Every row comes from one small tree of marks. The marks that hang from a mark follow it in brackets, in alphabetical order. Every link used is in the known rows. Which tree was each row made from?
Known rows:
Q{K}: [  0  -5   4   3   8  -5  -8  10  -5  -3  -4  -7   5   1  -3   1   2   2
  17   4 -12  -7  11 -21   5  -4 -12 -12 -15   4 -12  10  -3   4   8   7
  19  11]
P{L{H} R V{F}}: [ -2   3 -12   5  13 -11   0   5 -17  -3  -1 -21  -6  -8   7  -9  10   2
  -6 -14  -7   0  -1 -39  11  11 -11   6 -16  -6  15  21  -2  28  -6   4
  27   7]
Q{D}: [ -2  -2  -6  -4  12 -11   7  -4  11   1  12  -4   9   5  -2   6   8   2
   5  -1  -6  -4  -2  13  17  -7   0   1  -9  13  -5   0  -2   6   1  -5
   3  15]
K{Q{D{H{R} M}}}: [ -1   3  -4   2 -14   5  21  -8   3   7   1  14   7  18  -3   0   2  -7
  -9   1  -3   0   4  -3   3  -3  11   3  17   3 -10   4   4  -4  -4  -3
  17  12]
K{Q{D{H M}}}: [ -1   3  -5   0 -12   5  24  -6   7   4   4  13   8  19  -5   0   2  -4
  -5   3  -2   0   3  -1   2  -9  11   3  16   5  -7   5   2  -3   1  -1
  16  12]
A{P{L}}: [ 10  -1  -9  -4  24   3   5  -9  10   8   0 -13   5 -10   0  -8   0   2
 -17  -9   0  -3 -13  -4 -11 -11   8   4   5  -4   5  12   4   5  -2   8
  16 -10]
M{A K{Q}}: [  6   7  15   3   6  12 -24  -5  13  -7  -2  -7  -4   3   3   7  -4  -8
  25   2  14  -2  11 -20  -2  10  -5  -6   3  -3 -10 -20  -3   0   0   0
  18 -13]
P{A L{H{R}}}: [  1   0  -3   3   5  -1 -11   7 -25   2   5 -10  -2 -23   3  -7   3   7
 -13   1  -4  -1   9  -9  -6  12  -6   1 -14  -2   8  15   6  12  -8  -4
 -14  -4]
K{Q{D}}: [  7  -1  -7  -1  11   4   9   1   9   5  15   4   9  14   0   3   8  -4
   1  -2  -4  -2   4 -18  15  -6   4  -1   5   5  -8   5  -2   5  -7  -5
  31  10]
A{F{V} P{L{H}}}: [ 16   0 -24  -8  15  -4   3  14 -13   6   6   1  -2 -14   8  -7   0  13
 -13  -8  -6  11  -9  12   6  -9  -3  -4   8  -9  27  -4  -6  -5 -22  -2
 -11 -24]
M{K{Q}}: [ 11   3   9   1   6  12 -10   0  14  -2   4  -5   0   8   1   9  -2   0
   5   0  -3   0   3 -17 -10   4  -6  -6  -2   2  -4  -5  -2   3   3   5
  42   0]
M{A{P} K{Q}}: [ 12   7  13  -1  11  13 -24 -12  21  -2  -8  -8  -3  -1   4   7  -4 -10
  19   0  14   0   3 -14 -12   7   3   0  10  -2  -4 -20   1   1  -6   2
  15 -23]
D{M{A{F}}}: [ -7  -3   2  -1  -8   0   1  -1  -1  -3  -7   0  -3  -3  -2  -3  -4   4
   6   3  11   1  -2   2   0  -2  -2  -2  11  -6  -1  -9   0 -16   5   0
 -28  -7]
K{Q{D{H{R}}}}: [  2   1  -6   2  -5   4  13  -5   3   8   9  11   7  16  -1   2   5  -9
  -5   0  -4  -1   6 -10   8  -2   7   1  11   4 -10   4   2   2  -6  -6
  24  12]
A{F P{L R{H}}}: [ 21  -6  -5  -1  23   1  11  17  -9   8   0  -1  -4  -6   7  -7   7   4
 -23 -25  -1  -6 -14  14  -2  -9   2   0  14 -18  14  13  -3  -9 -23 -10
   7 -21]
A{F P{R{H}}}: [ 20 -11  -2  -3  21  -3  -1  16  -5   9  -3  -4  -3  -4   7   2   9   6
 -12 -20  -5  -3 -17   4  -3  -6  -1   1  12 -12  16   6  -4  -8 -24 -14
   2 -21]
A{F}: [  3 -10  -8  -3   4   1  -5  16  -8   2  20   3  -3  -4   3   2   3   6
  -5  -2  -4   2  -5  -3  13  -6 -15  -8  -4  -4   3  -3  -8  -6  -2  -9
  -6  -3]
M{K{Q{D{H}}}}: [ 6  7  8  0 -6  8  3 -5 17 -3  6  3  3 15 -1 10 -1 -5  5  2 -3  0  4  5
 -7  0  0 -2 -1  7 -6 -8 -2  2  3  1 33  6]
M{A{P{V}}}: [  0  -6   0  -5  22  -2 -31  -8  11   2  -1 -11  -3 -17   3  -1  -1  -2
  15   2  12   1  -7 -24   9   2   2   3  -4   1  -1 -11   0   9  -4   2
 -18 -16]
K{Q{D{M}}}: [  5   1  -6  -1   2   4  17  -2  10   4   7   8   9  16  -3   1   5  -2
  -3  -1  -2  -1   2 -11   9  -7   8   1  11   4  -7   6   1  -2  -4  -1
  24  11]
K{Q}: [  8  -3  -5   2  12  10  -1   3   4   7  10  -2   4   8   1   0   4   0
  -1   0  -2   0   3 -42   4  -5  -1  -4   8  -2  -5   8  -2   4  -4  -1
  38   3]
P{A}: [ -4 -10   4  -1  17   1 -26   9  -4   3  10 -11  -1 -16  -2   4   4   9
   3  12  -3   1  -2 -11 -13   1  -6   0 -18   6   6   7   2   8   9  -2
 -19   3]
P{L{H{R}} V}: [  0  -1 -13  -2   4  -4  -9   5 -17   0  11  -2  -6 -19   6 -11   0   5
 -14  -6  -8   2   1 -31  30  13  -7  -1 -22   2   1  11  -1  22 -16   8
  11   2]
P{L{H} R}: [  9   5  -9   8   9  -8  16   3 -22   0 -14 -23   4   1   4  -7   6   3
 -11 -18  -6  -4   5 -16  -1   4  -6  -1   2 -13   8  22  -5   4 -14  -9
  26  -2]
D{H M{A}}: [-20   3   5   2 -30  -1  14 -19   0  -3 -19   4   0   3  -8  -5 -11   0
   5  13  11   0  -1  12 -17  -6   8   5  20  -2  -2  -6   5 -15  19   5
 -31  -1]
D{M{A{P{R V}}}}: [ -4  -3   4  -1   3  -4  -7 -11   7   0 -20  -9  -1  -5  -2  -3  -4   3
   4   0   9   2  -9  -8  -8   2   7   5   9  -3   2  -2   4  -8   2   5
 -20  -9]
M{A K{Q{D}}}: [  5   8  14   1   5   7 -16  -7  16  -8   2  -2  -1   7   2   9  -2 -10
  26   2  13  -3  12  -4   6   9  -2  -4   2   2 -13 -23  -3   1  -2  -3
  12  -9]

Write each row's tree:
[  4   6  11  -2  -6   8  -4 -13  18  -3 -18  -3  -1   2  -2   1  -8  -1
   8   3  12   1  -3  -2 -20   3   8   2  17  -2  -1 -11   5 -11   3   9
   0 -14]
D{M{A{P} K{Q}}}
[ -1  -8  -9  -7   2   2 -22  29 -28  -5  29  10 -12 -33   7  -8   1  12
 -13   7  -6   8   1  -6  25   7 -12   0 -34   2  16   9  -5  18  -9  -1
 -36  -5]
P{A{F} L{H} V}
[ 4  0 -5 -1 -1  5 13  2  5  2 10 12  5 13  0  1  5 -4  2 -1  3  0  5 -5
 16 -5  5  0 14  0 -7 -2 -1 -6 -6 -7  7  3]
K{Q{D{M{A{F}}}}}
[-11  -1 -11  -1  21   1  -5   3   1  -2  22  -7  -7 -14   2 -13   3   2
  -7  -3   1  -3  -5 -30  17  -2  -5   2 -21  -1   4  15   2  28  15  22
  22  14]
P{L V{F}}
[-11   2   2   1 -14 -13  17   1  -1  -6  -1  10  10  12  -6   4   2  -7
  15   8 -14  -8  13  27  12 -10   0  -4 -12  14 -16   4  -2   3  11   0
  -1  23]
Q{D{H} K}
[  3   4   8   0   8   1 -30   8   1  -9   2  -3 -10  -5   6   9  -7   2
  27   3  11   6   7  10   5   9 -15 -12  -6  -6   3 -33  -9  -9  -1  -3
 -17 -19]
M{A{F{V}} K}
[ -3   4  -3   1 -11   5  19  -8   7   2   3  13   7  17  -4   0   1  -7
   2   4   4  -1   6  -3   5  -7  12   3  18   3  -8   0   1  -5   1  -3
   8   7]
K{Q{D{H M{A}}}}
[-11   6   3  -3 -24  -7  26 -15  14  -5  -5   9   7  14  -8   6  -3  -1
  -1   7  -3  -1  -3  45  -6  -7   9   5   3  13  -3  -6   3  -6  12   3
 -11  15]
Q{D{H M{K}}}
[-13   4   5   4 -29 -14  24  -7  -6  -3 -15  16   9  14  -8   1  -2  -9
   6   6 -13  -7  13  34   4  -2   5  -3  -3  11 -19   4   6  -7   8   3
 -12  23]
Q{D{H{R} M} K}
[ -8   2 -15   0   8  -6  -9   0 -13   0  13 -10  -7 -19   6 -12   6   2
  -8  -6  -6  -1   1 -43  21  14 -10   4 -20   2   7  12   5  33  -5  14
  19   8]
P{L{H{R}} V{F}}
[ -5  -8  -1  -3  20   5 -25  18 -11  -2  25   3  -9 -28   1  -9  -2   8
 -13   8  -1   2  -2 -10  11   3  -3   1 -36   3   4  16   0  20  10  12
 -20   7]
P{A L V}
[-16   1   2   5 -36  -1  18 -18  -7   7 -21   6   1   6  -7  -5  -9  -1
 -17   6  -2   2  -4   9 -24   3   8   5  17  -1  -5   2  10 -13  12   5
 -14   9]
D{H{R} M}
[  2   3   8   0 -10   8   7  -6  13  -3 -10  -2   1   9  -4   3  -6   6
  -2   4   0   1  -3  -4 -18   1   2  -2   8   0  -1   0   3 -11   8  11
  20   3]
D{M{K{Q}}}
[  6   5  14  -3  12   4 -29 -14  21  -5 -10 -16  -3  -8   3   8  -5  -6
  21   1  14  -1  -2  -1 -14   7  -1   0   0   1  -2 -23   1   2   0   3
  -2 -23]
M{A{P} K}
[ 19  -1 -17   0  25  -4   5  16 -14  10  -3  -3  -2  -4   8  -6   0   6
 -19 -16  -4  10 -11  19  -5  -8  -1  -3  10 -18  24   2  -7 -13 -16  -7
  -5 -20]
A{F{V} P{L R}}
[ -8   1  -1  -3   0 -11  11 -11  12  -3  -1   0   7   5  -5   3   3   0
  10   1   4  -4   0  22  13  -4   6   3   1   8  -7  -6   2  -5   3  -2
 -19   9]
Q{D{M{A}}}
[ 11   2  13  -1   7   3 -25  -1   8  -4 -10 -10  -8  -5   7   9  -3  -9
  15  -7  12   2  -2  13 -11  10  -7  -2   3  -8   2 -25  -4  -8  -7 -10
 -13 -28]
M{A{F P{R}} K}
[-10   1  -5   1 -10 -11  14 -14   2   5   5   6   8   8  -3   4   4  -7
  -4   0  -6  -2   0  24   8  -1   5   4  -2  11  -9  -2   3   3   2  -8
  -7  16]
Q{D{H{R}}}
[-14   4   4   1 -26 -13  28  -4   0  -8 -12  14  10  15 -10   1  -1  -4
  11  10 -12  -7  11  37   4 -11   5  -2  -4  12 -14   5   2  -6  14   5
 -12  23]
Q{D{H M} K}
[  9 -13 -12 -12  13   2 -18  12   3   7  19   8  -6 -17   7   0   2   4
 -14  -3  -6   9 -21  -4  13  -6  -4   2  -9   2  12  -4  -4   6 -11  -2
 -15 -14]
A{F P{V}}
[-12   9  14   3 -37   9  12 -18   7  -7 -20  10  -3  12  -7  -1 -14  -5
   7  13  13   1   4  14 -24  -1  10   3  22  -3  -5 -13   4 -16  17   8
 -11  -4]
D{H M{A K{Q}}}
[  6   0  -9   3  10  -9  -1  11 -21  -3  -3 -12  -4  -9   7  -8   4   3
 -11 -14  -9   2   0 -28  20  10  -8   0 -19  -6   9  20  -7  17 -16  -2
  19   3]
P{L{H} R V}
[ 11 -14  13   6  23  -4 -19  34 -24   3  -1  -6  -8 -10   4   7  12  14
   0 -10  -4  -7  -2  -1  -8   6  -9  -3  -8 -10  16  14  -5  -5 -17 -20
 -15  -8]
P{A{F} R{H}}
[ 1  1 -7  0 -3  5 16 -3  7  5 12 10  8 17 -2  2  5 -6 -2  2 -3 -1  4 -8
  9 -9  7  1 10  5 -7  4 -1  3 -1 -5 23 12]
K{Q{D{H}}}
[10  5  7 -1  4  8 -2 -1 18 -3  7 -1  3 12  0 11  1 -2  6  0 -3  0  4 -1
 -2  2 -2 -4 -4  7 -6 -7 -2  4  0  2 37  5]
M{K{Q{D}}}
[ -8  -4   1   7  26  -2 -20  15 -16   1   8 -14 -11 -18   4  -8   8   0
 -10  -4   0   1  -2 -18  -8  10  -7   8 -30  -6  14  24   3  26  13   6
  -4  12]
P{A L R V{F}}
[ 16 -10  -8  -3  14  -2  -3   8  -4  11  -1  -6  -1  -4   7   3   6  -1
 -15 -15  -5   5 -17   6  -9  -6  -4   2   8  -9  14   2  -4  -7 -14 -15
  -6 -18]
A{F P{R}}
[ -9   7   9   2 -38  10  23 -14   9  -3 -16  10   1  15  -8   1 -12   0
  -7  11   1   3  -2  16 -29  -5   9   3  18   1   0  -3   5 -14  19  11
   6   5]
D{H M{K{Q}}}
[ -3   2  11  -1 -14   3  -5  -3   6  -8 -10  -1  -5  -1  -2   3  -8   3
   9   4  11   1   0  13  -8   4  -4  -4   7  -4  -1 -17   0 -17   8   3
 -20 -10]
D{M{A{F} K}}
[  5 -10   1   6  19  -7 -24  28 -25   6  -2  -8  -6  -8   5   8   5  10
   0   0  -7  10   0   6 -15   7 -13  -4 -13  -8  21   3  -7  -8  -5 -18
 -30  -4]
P{A{F{V}} R}
[-11   6   4   0 -27  -8  22 -19   8   0  -8  10   6  13  -7   5  -3  -5
  -6   2  -4  -1  -1  43  -7   2   9   5   4  11  -8  -8   7  -7   6   0
 -11  15]
Q{D{H{R} M{K}}}
[ -3 -11  -4  -5  13   8 -24  30 -19  -2  34  14 -13 -29   4 -10  -2   7
 -18   6  -1   6  -3   3  19   2  -8  -2 -34  -1   7  10  -4  12   5   4
 -34   2]
P{A{F} L V}
[-17   8  14   1 -36   3  10 -20   8  -8 -22   4  -3   6  -7   1 -15  -2
   9  13  12   1   0  24 -26  -1   6   3  16  -1  -3 -14   4 -16  22   9
 -23  -4]
D{H M{A K}}
[-16   5   7   2 -26 -14  21  -7   0 -10 -14  14   8  13  -9   0  -3  -8
  21  11  -3  -8  15  35   8  -8   6  -2  -1  10 -18  -2   2  -8  14   3
 -24  17]
Q{D{H M{A}} K}
[-19   3   6   6 -35  -1   7 -23  -8   3 -25   5  -2   2  -6  -6 -11  -6
  -3   7  10   0   1   8 -19   7   9   5  21  -5  -9  -8  10 -16  10   2
 -32  -2]
D{H{R} M{A}}
